Every row comes from one small tree of marks. Brackets hold a mark, then the marks that hang from it, in the order of their numbers. Every link used is in the known rows. Which tree was each row made from?
Known rows
[j_438 j_321 [j_572 [j_732 [j_886 j_564]]]]: [-20.4   8.3   0.2   3.2  -7.6  -9.2   6.6   6.6   7.5  -5.4  -6.1  -9.3
  -5.4   5.5  -3.6   2.9  11.1 -17.8  49.8 -17.3]
[j_438 j_321 [j_572 [j_732 j_85 j_307 j_886]]]: [-28.9   3.3  -7.9  -2.9  -5.5   0.6   3.6  10.5   6.6   9.0  -5.3  -3.8
  -6.9   4.6   1.0  -8.8  -3.9 -13.6  40.4 -19.8]
[j_572 [j_438 j_321] [j_732 j_85 j_886]]: [ 29.8   5.8   1.5  12.0   6.8  -9.9  -6.5 -13.6   5.3   6.2  -5.3  -6.6
 -17.5  -1.4   3.5   5.0   0.8  -0.2  14.5 -12.9]
[j_886 j_564]: [ -3.1   1.9  13.1   6.7   2.1 -14.8   7.4  -6.9   2.3 -18.2   1.9   9.7
  -3.7   4.0  -7.5   9.0  10.5  -0.9  -8.8   2.3]
[j_321 [j_438 [j_572 [j_732 j_85 [j_886 j_564]]]]]: [  0.0  -0.7   2.4  -5.4   1.0  17.1   1.0   8.8  16.2 -11.6   1.9  11.5
   2.6  -1.5   0.2 -18.9   5.8   3.5  27.2  14.5]
[j_307 j_732]: [-13.8   4.8   5.5   4.2  -5.9 -33.7  -3.6  -2.3  17.5  24.2   8.4   2.0
  -3.1 -10.7  -1.5  -4.0   4.8  16.9  -3.8  16.9]
[j_438 j_572]: [-20.9   3.4  -4.6   0.4  -9.3  -2.1   4.1   8.9   8.0  10.9  -0.4  20.2
  -3.4   1.5  -3.8 -16.7   6.6  -9.7  18.1   2.6]
[j_416 [j_886 [j_732 [j_572 j_438]]]]: [ 26.8   6.9  -3.6   2.0  -3.8  -5.0  -3.5  -1.1 -10.5 -15.0   4.6  11.6
  17.2  -5.4  -0.8  18.5   3.9  -5.2  -8.9   5.8]
[j_416 [j_886 j_732]]: [ 21.6   8.4  -1.9  10.1  -2.7 -10.1  -0.9   0.5  -5.9 -18.2   5.7  16.6
  21.6  -6.5  -3.9  20.4   0.9  -3.9  -7.6  11.2]
[j_886 j_564 [j_732 [j_572 j_438]]]: [ 10.5   2.7   8.9  -0.9   5.9 -12.8   6.8 -11.7 -18.7 -30.4  -8.7   5.4
   1.9   5.8  -7.6  27.2   7.2  -0.3 -11.1  -1.6]
[j_732 j_307 j_886]: [  0.5  -9.3  -6.6  -1.2  -6.8  14.8   2.0   6.1   5.4  16.3   5.6 -26.2
  11.4  -2.6   0.3 -10.0  -0.9  13.1 -34.3  -0.4]
[j_321 [j_438 [j_572 [j_732 j_307]]]]: [  3.1   0.6  -0.1  -1.5   0.1  12.9  -0.1   9.7  20.8  -2.2   2.9   3.9
   2.8  -2.4  -0.9 -15.8   5.7  -1.4  29.7  17.7]
[j_732 j_85 j_572]: [-29.7  -8.0 -10.7 -24.1  -6.4  12.5  -2.3   3.3  -2.7  19.1   2.1  38.2
 -11.6  -6.9   6.5 -38.1 -10.0  11.9 -13.9  -5.4]
[j_416 [j_886 j_564 [j_732 [j_572 j_438]]]]: [ 28.7   6.8   6.3   2.6   0.9  -8.1   0.5  -4.4 -16.2 -34.2   4.0   7.8
  16.0   1.8  -2.8  30.1   8.0  -8.0  -9.9   1.4]
[j_438 j_321 [j_572 j_732]]: [-23.3  11.0  -3.0   4.9  -6.9 -16.1   4.7   6.0  11.8   3.4  -6.2   4.2
 -10.7   3.1  -4.0   0.1   7.2 -21.6  58.1 -13.0]
[j_416 [j_886 j_564 [j_732 j_85 j_307 j_572]]]: [  7.7  -0.3   2.0  -4.8   2.6   3.8   1.3   1.7 -19.9 -29.8   5.7  12.0
  17.3   3.8   0.2  20.7  -6.9  -2.3 -18.2  -2.1]
[j_886 j_416 j_564 [j_732 j_85 j_307]]: [-47.2  -3.2  15.9   6.4  18.4  -4.4  12.2  -5.3 -35.6 -39.9 -14.7   3.3
   7.5  15.3  -8.4  28.4  -9.6 -11.1 -24.5  -1.2]
[j_886 [j_732 j_85 j_307]]: [-11.6  -2.6  -7.3   1.9   7.2  -3.6   2.7  -1.2  -8.7  -1.5  -4.8  22.2
   6.8  -1.6  -3.7   6.1 -20.7  10.0 -22.3   4.8]
[j_321 [j_438 j_572]]: [ -5.6   2.5  -3.0  -6.5  -3.9   8.4   1.2  10.8  21.3  -3.6   3.8  21.4
   4.4  -4.9  -2.7 -24.0  10.7  -1.0  22.6  19.5]
[j_572 [j_438 j_321] j_732]: [ 37.3  12.6   6.7  22.0   6.8 -27.5  -4.5 -17.7  11.7   3.0  -5.4 -13.3
 -20.6   0.3  -2.7  22.9  10.2 -12.4  29.6  -6.2]

Write each row's tree
[-11.7  -3.7  -2.2 -16.5  -8.1  -9.4  -9.1  -0.5   4.7  30.3   6.4   0.2
  -7.0 -10.6   9.0 -25.1   0.2  26.6 -20.6   2.4] -> [j_307 [j_732 j_85 [j_572 j_438] j_886]]
[  7.8  -6.7  -6.4 -12.7  -3.7   6.7  -3.3  -1.9  -0.8  21.1   1.6 -16.6
  -9.3   2.9   3.7  -9.0   2.3  -0.3 -23.3  -7.0] -> [j_732 j_307 [j_572 j_438]]
[-18.6  -6.9 -11.2 -13.3   1.4   7.0   1.8   1.6 -14.2   3.1  -4.9  18.8
   4.9  -1.9  -0.1  -3.6 -19.5  10.9 -22.1  -0.5] -> [j_886 [j_732 j_85 j_307 j_572]]
[  3.9   2.6   0.3  -0.7  -1.0   9.8  -0.1   8.5  21.7  -3.5   2.4  11.4
   1.4  -4.2  -1.7 -17.1   8.9  -1.5  34.9  19.8] -> [j_321 [j_438 [j_572 j_732]]]
[ -9.7  -8.6  10.1   8.5   8.8  15.0   2.5  -2.8  -8.2  -3.2  -3.4 -24.3
  -2.4   6.4   2.4   5.0  -9.7   3.4  -7.2  -4.7] -> [j_572 [j_732 j_85 j_307 [j_886 j_416 j_564]]]
[ -8.1 -11.3 -10.7 -21.8   1.6  15.8  -5.8  -0.9  -6.9  23.9   1.5  12.9
 -16.9   2.7   9.1 -25.9 -14.0   6.7 -30.1 -12.5] -> [j_732 j_85 j_307 [j_572 j_438]]
[-21.4   2.5  -1.2 -14.5  -4.3 -26.6  -8.3  -3.7   7.7  28.0   4.9  13.8
 -16.1  -8.6   6.4 -17.9  -1.0  15.5  -2.8   0.2] -> [j_307 [j_732 j_85 [j_572 [j_438 j_321]]]]
[  7.1   0.0  -7.7  -5.4  -2.2   5.2  -2.7   4.9 -13.9 -10.1   6.0  17.4
  18.1  -3.8   2.5   8.0 -11.1   0.7 -17.7   2.5] -> [j_416 [j_886 [j_732 j_85 j_307 j_572]]]
[ 12.5   3.1  -5.3   4.5   1.7  -1.7  -2.3   2.8 -10.4 -13.9   6.5  20.5
  19.1  -3.7  -0.4  14.9 -11.8  -0.6 -17.4   6.5] -> [j_416 [j_886 [j_732 j_85 j_307]]]
[  1.0   2.9  -5.8 -12.3  -7.9  -9.6  -2.4  -5.1   2.3  12.2  -1.7   4.4
 -13.1  -3.8   1.1 -11.0  13.4  -5.4   1.6 -10.6] -> [j_732 [j_572 [j_438 j_321]]]
[-35.7 -15.3  -5.5 -19.6 -11.3  31.1   3.1  10.7 -14.2  14.7  -1.6 -42.5
  11.1   1.4   5.1 -19.1   4.5   2.5 -34.8  -9.1] -> [j_732 j_307 j_572 [j_886 j_416]]
[ 42.5   0.9   3.5  14.6   8.1   1.9  -8.0 -13.9   3.2  10.7  -2.7  -4.9
 -15.1  -1.6   4.8   0.1  -1.5   7.1  -0.9  -2.0] -> [j_572 j_438 [j_732 j_85 j_886]]
[ 36.6   8.4   5.1  20.2   9.6 -21.2  -4.3 -15.1  10.3   7.5  -4.4 -27.8
 -18.4   5.0  -1.3  25.5   3.7 -13.1  20.3  -9.3] -> [j_572 [j_438 j_321] [j_732 j_307]]
[  5.4  -1.2  -1.4  -3.2  -1.7  18.4   0.1  11.3  20.1  -1.3   3.0  -3.3
   6.2  -2.9  -0.2 -17.9   6.5   2.2  25.5  16.5] -> [j_321 [j_438 [j_572 [j_732 j_307 j_886]]]]
[-16.5  -1.8   4.9   6.6  -2.3  11.8   5.9   7.9  -2.5  -0.3  -4.8 -22.3
  -0.3  10.6  -1.9   1.1   4.9 -12.3  21.4  -4.1] -> [j_438 [j_572 [j_732 j_307 [j_886 j_416 j_564]]]]
[ 48.2   3.5   6.9  22.6  11.0  -9.9  -5.9 -15.8   7.4  12.4  -1.5 -26.8
 -15.8   4.7   0.2  20.2   1.5  -4.7   5.0   1.3] -> [j_572 j_438 [j_732 j_307]]
[  0.5  -5.6   6.3  14.1   2.1  11.2   1.3  -1.3  -0.3   7.5  -2.4 -42.0
   3.0   1.4   0.2   8.4  -0.3   0.5  -1.4   2.0] -> [j_572 [j_732 j_307 [j_886 j_416]]]
[-16.2 -13.9 -10.8  -9.9  -1.6  23.0  -0.8   7.3  -0.5  18.9   5.0   2.5
   4.2  -2.8   5.6 -26.2 -17.6  20.1 -42.0  -5.7] -> [j_732 j_85 j_307 j_886]
[  0.3  -5.4  13.2  14.6   4.7   9.1   4.4  -3.5  -4.6  -5.8  -3.1 -44.6
   2.3   6.5  -1.5  16.7   1.9  -1.3  -2.1  -0.8] -> [j_572 [j_732 j_307 [j_886 j_416 j_564]]]
[  9.1   2.8   3.4  -4.1   1.0  -1.1   1.2   0.0 -18.4 -32.5   4.6  24.1
  16.3   0.2  -0.5  18.2  -2.6  -2.4 -11.6  -0.1] -> [j_416 [j_886 j_564 [j_732 j_85 j_572]]]
